Every row comes from one small tree of marks. The marks that hang from a mark follow it in brackets, in the order of their numbers. Every link used is in the known rows. Which tree was each row made from?
Known rows
Z_5[Z_777[Z_247[Z_907] Z_291[Z_315[Z_982]]]]: [ 22.4   0.8  32.3  -8.9 -16.8  21.9  -7.4 -12.8   0.3  28.4  54.0 -36.3
   8.6  54.0  -0.6 -34.5  -6.1]
Z_5[Z_777[Z_247 Z_291[Z_315 Z_907]]]: [-20.1  16.3  -4.3 -12.5  -9.7   8.9 -22.1  20.4 -14.9  14.1  18.9 -24.5
  12.2  38.6  26.2 -30.6   8.2]
Z_982[Z_315[Z_291]]: [ -4.9 -18.9  26.1  11.5  -9.4   4.9   1.3 -10.0  -1.7  -1.0  -5.2 -11.5
   1.0   3.0  12.8   3.1 -12.9]
Z_777[Z_247 Z_291[Z_315[Z_982] Z_907]]: [ -9.5  16.8  12.9 -36.3 -12.4 -23.0   5.2  -8.1  -9.6  22.2  24.9 -28.5
  24.8  24.6  16.7 -48.9  18.0]
Z_777[Z_247 Z_291[Z_907]]: [ -3.3  26.8  10.0 -24.3 -31.4  -5.4   0.4  28.1  -9.9   1.3  10.7  -3.2
  15.6   7.8  12.7 -25.0  25.9]
Z_907[Z_247[Z_777[Z_291[Z_315[Z_982]]]]]: [  1.1  -4.0  13.1  -6.0  -4.8  25.9   1.2  -3.6   0.9  17.5  34.6 -25.7
  -3.3  25.9   2.4 -44.1  16.1]
Z_315[Z_291[Z_777 Z_907[Z_247]] Z_982]: [-41.5   0.4  25.9 -21.6 -36.5  47.1  19.2 -11.0 -33.7  35.6  15.1 -31.8
  24.3  45.5  16.4 -52.0   5.7]
Z_247[Z_777[Z_291[Z_315]] Z_907]: [ -4.7 -18.4   3.8  11.0   6.9  29.1  -9.3  22.3   9.3  19.3  27.5 -51.8
   0.9  24.8 -11.6  -0.6 -10.8]
Z_942[Z_907[Z_247[Z_777[Z_291[Z_315[Z_982]]]]]]: [-14.1 -11.7  25.4   7.0  -4.0  44.0   2.1  -5.9 -10.5  19.9  13.7 -42.1
  -4.0  47.9 -18.3 -31.3   9.3]
Z_5[Z_777[Z_247[Z_907] Z_291[Z_315]]]: [  3.7   6.2  18.8  -2.6 -17.8  23.0 -17.8  11.0   1.4  15.8  43.5 -32.9
  -1.2  42.6   7.3 -14.8  -5.0]
Z_247[Z_777 Z_907]: [ -5.4 -21.8  -1.4  20.6   6.8  17.6  -6.4  22.0  15.5  23.3  24.8 -21.2
  -1.8  21.8 -27.2   4.0 -14.1]
Z_5[Z_777[Z_247 Z_291[Z_315[Z_982] Z_907]]]: [ -0.9   9.2  10.4 -19.0  -8.8   5.9 -12.2  -4.4 -14.4  25.6  28.4 -28.2
  22.8  50.1  18.7 -51.7   6.8]
Z_315[Z_982]: [ 18.5  -6.4  14.2  -6.3   0.5  -2.4   9.7 -25.1  -0.3  11.6  10.2  -3.1
   9.8  11.8  -7.2 -20.7  -1.7]
Z_5[Z_777[Z_291[Z_315[Z_982]]]]: [ 25.7 -10.4  16.5   0.3   5.8  39.5  -9.6 -20.2 -12.2  12.4  13.5 -35.0
  11.2  39.4  10.6 -29.9  -8.9]
Z_777[Z_247[Z_907] Z_291[Z_315[Z_982]]]: [ 13.3   8.3  34.5 -25.7 -20.4 -10.2   9.6 -16.1   6.3  23.4  52.4 -35.7
  10.7  29.0  -1.9 -32.2   4.7]
Z_982[Z_315[Z_291[Z_777 Z_907]]]: [-55.1 -34.5   2.7  13.8 -10.2  19.6  -0.2  20.6 -21.7  21.5 -11.6 -31.6
  24.2  26.1  23.2 -10.9 -25.3]
Z_291[Z_907]: [-31.8  -1.9 -12.0 -10.8   7.6  -5.5  -0.5   9.2 -12.6  14.8  -7.8 -14.7
  15.3  10.2   4.0  -7.3   5.9]
Z_907[Z_247[Z_777]]: [-18.8  -0.7  -6.5  10.8  -6.5  16.4  -6.3  19.5   8.5   9.4  22.4   7.4
 -16.3  10.7  -6.1 -18.3  13.0]

Which tree is each row?
[-38.3   7.8  11.9 -39.9  -3.4  12.3   9.8 -13.9 -25.3  26.5  21.6 -43.1
  16.0  28.2  18.2 -46.5  30.1]
Z_777[Z_291[Z_315[Z_982] Z_907[Z_247]]]
[ 29.1  10.8  30.4   2.2 -36.0  37.3 -12.0  23.4   0.8   8.0  39.0 -12.8
  -0.5  37.6  -3.5 -10.6   2.8]
Z_5[Z_777[Z_247[Z_907] Z_291]]
[ 14.0  16.0   7.6  -1.2 -16.7  13.5 -19.8  10.4  -2.4  -0.6  24.5  -9.0
  -3.2  28.7  21.5 -24.1   1.4]
Z_5[Z_777[Z_247 Z_291[Z_315]]]
[ -4.7  14.2  20.4 -19.8 -21.1  -6.6   0.0   8.2   7.1  13.4  42.0 -31.5
   1.1  17.4   4.9 -11.3   5.4]
Z_777[Z_247[Z_907] Z_291[Z_315]]
[-31.3  14.5  12.0 -10.9 -46.1  12.8   3.4  20.3 -18.2  19.3  10.8 -12.7
  23.5  29.8  22.9 -32.0  -3.3]
Z_315[Z_291[Z_777[Z_247] Z_907]]
[ 14.0 -10.6  33.1   2.6 -31.7  43.9  16.6 -21.8 -16.7  17.1   6.6 -21.7
  21.6  31.2   6.5 -32.1 -20.8]
Z_315[Z_291[Z_777] Z_982]
[-38.5 -21.3  15.3  -0.1  -0.7  -0.7  -0.6  -0.2 -13.4  14.0 -13.3 -26.3
  16.0  14.2  15.9  -4.9  -5.7]
Z_982[Z_315[Z_291[Z_907]]]
[-18.1   2.2  -1.7   1.4  -5.5  27.0  -9.1  22.0   1.4   6.1  24.1 -21.8
 -13.6  14.9   9.2 -24.0  16.7]
Z_907[Z_247[Z_777[Z_291[Z_315]]]]
[-79.2 -11.5 -16.1 -21.3   6.5   4.9   8.0  -3.1 -24.8  47.1  23.3 -39.2
  19.7  44.3  21.1 -50.9   0.1]
Z_291[Z_315[Z_982] Z_777 Z_907[Z_247]]
[-31.6  -9.3   6.5  23.1  -4.7  35.1  -4.9  18.0  -4.0  11.9   4.1  -8.5
 -16.7  32.4 -26.2  -4.0   6.8]
Z_942[Z_907[Z_247[Z_777]]]
[-38.4 -10.6  -9.1 -23.5  27.1 -21.9   3.4 -24.9 -11.2  34.5   6.8 -38.7
  25.8  25.7   7.6 -32.3  -1.6]
Z_291[Z_315[Z_982] Z_907]
[-30.4  -6.3  12.0  12.6  -4.8  46.8  -7.9  20.3 -10.6   7.9   4.7 -38.2
 -14.1  36.9 -10.7 -10.2  11.1]
Z_942[Z_907[Z_247[Z_777[Z_291[Z_315]]]]]
[ 19.4  17.5  32.9 -15.0 -39.1   7.1   4.4  18.7   5.8   3.2  37.8 -12.9
   1.9  12.2  -5.8  -6.7  13.2]
Z_777[Z_247[Z_907] Z_291]
[-12.9  -3.7   8.0 -27.3   8.7   4.0   5.3 -13.3 -19.3  22.2   4.7 -49.8
  28.2  23.9  12.2 -33.5   8.4]
Z_777[Z_291[Z_315[Z_982] Z_907]]
[-73.5 -18.4 -34.7  -2.8  17.2  -0.5  -7.0  21.8 -20.4  31.8  -3.3 -40.7
  22.5  28.7  22.0 -17.4 -19.6]
Z_291[Z_315 Z_777 Z_907]
[-27.0 -12.9   6.2  -7.9 -11.1 -17.6   6.7  -6.6   5.9  44.7  54.1 -30.2
  15.6  42.9   0.4 -36.6 -24.9]
Z_291[Z_315[Z_982] Z_777[Z_247[Z_907]]]
[-60.5   6.0  12.0 -15.4 -36.7  46.6   8.3  13.5 -33.3  24.6   6.4 -28.4
  15.0  33.3  24.4 -30.6   8.2]
Z_315[Z_291[Z_777 Z_907[Z_247]]]
[-55.8 -20.2   7.1  11.2  -7.1  13.9  -5.0  20.1  -6.2  23.6  11.1 -18.7
  -0.3  24.1  10.0 -22.4   7.9]
Z_982[Z_315[Z_291[Z_907[Z_247[Z_777]]]]]
[ -3.7  -6.6  -7.9   7.1  -5.6  28.1  -8.4  41.2  -6.9   8.8  -3.3 -25.2
  14.8  14.7  -4.3 -14.5   8.6]
Z_247[Z_777[Z_291[Z_907]]]
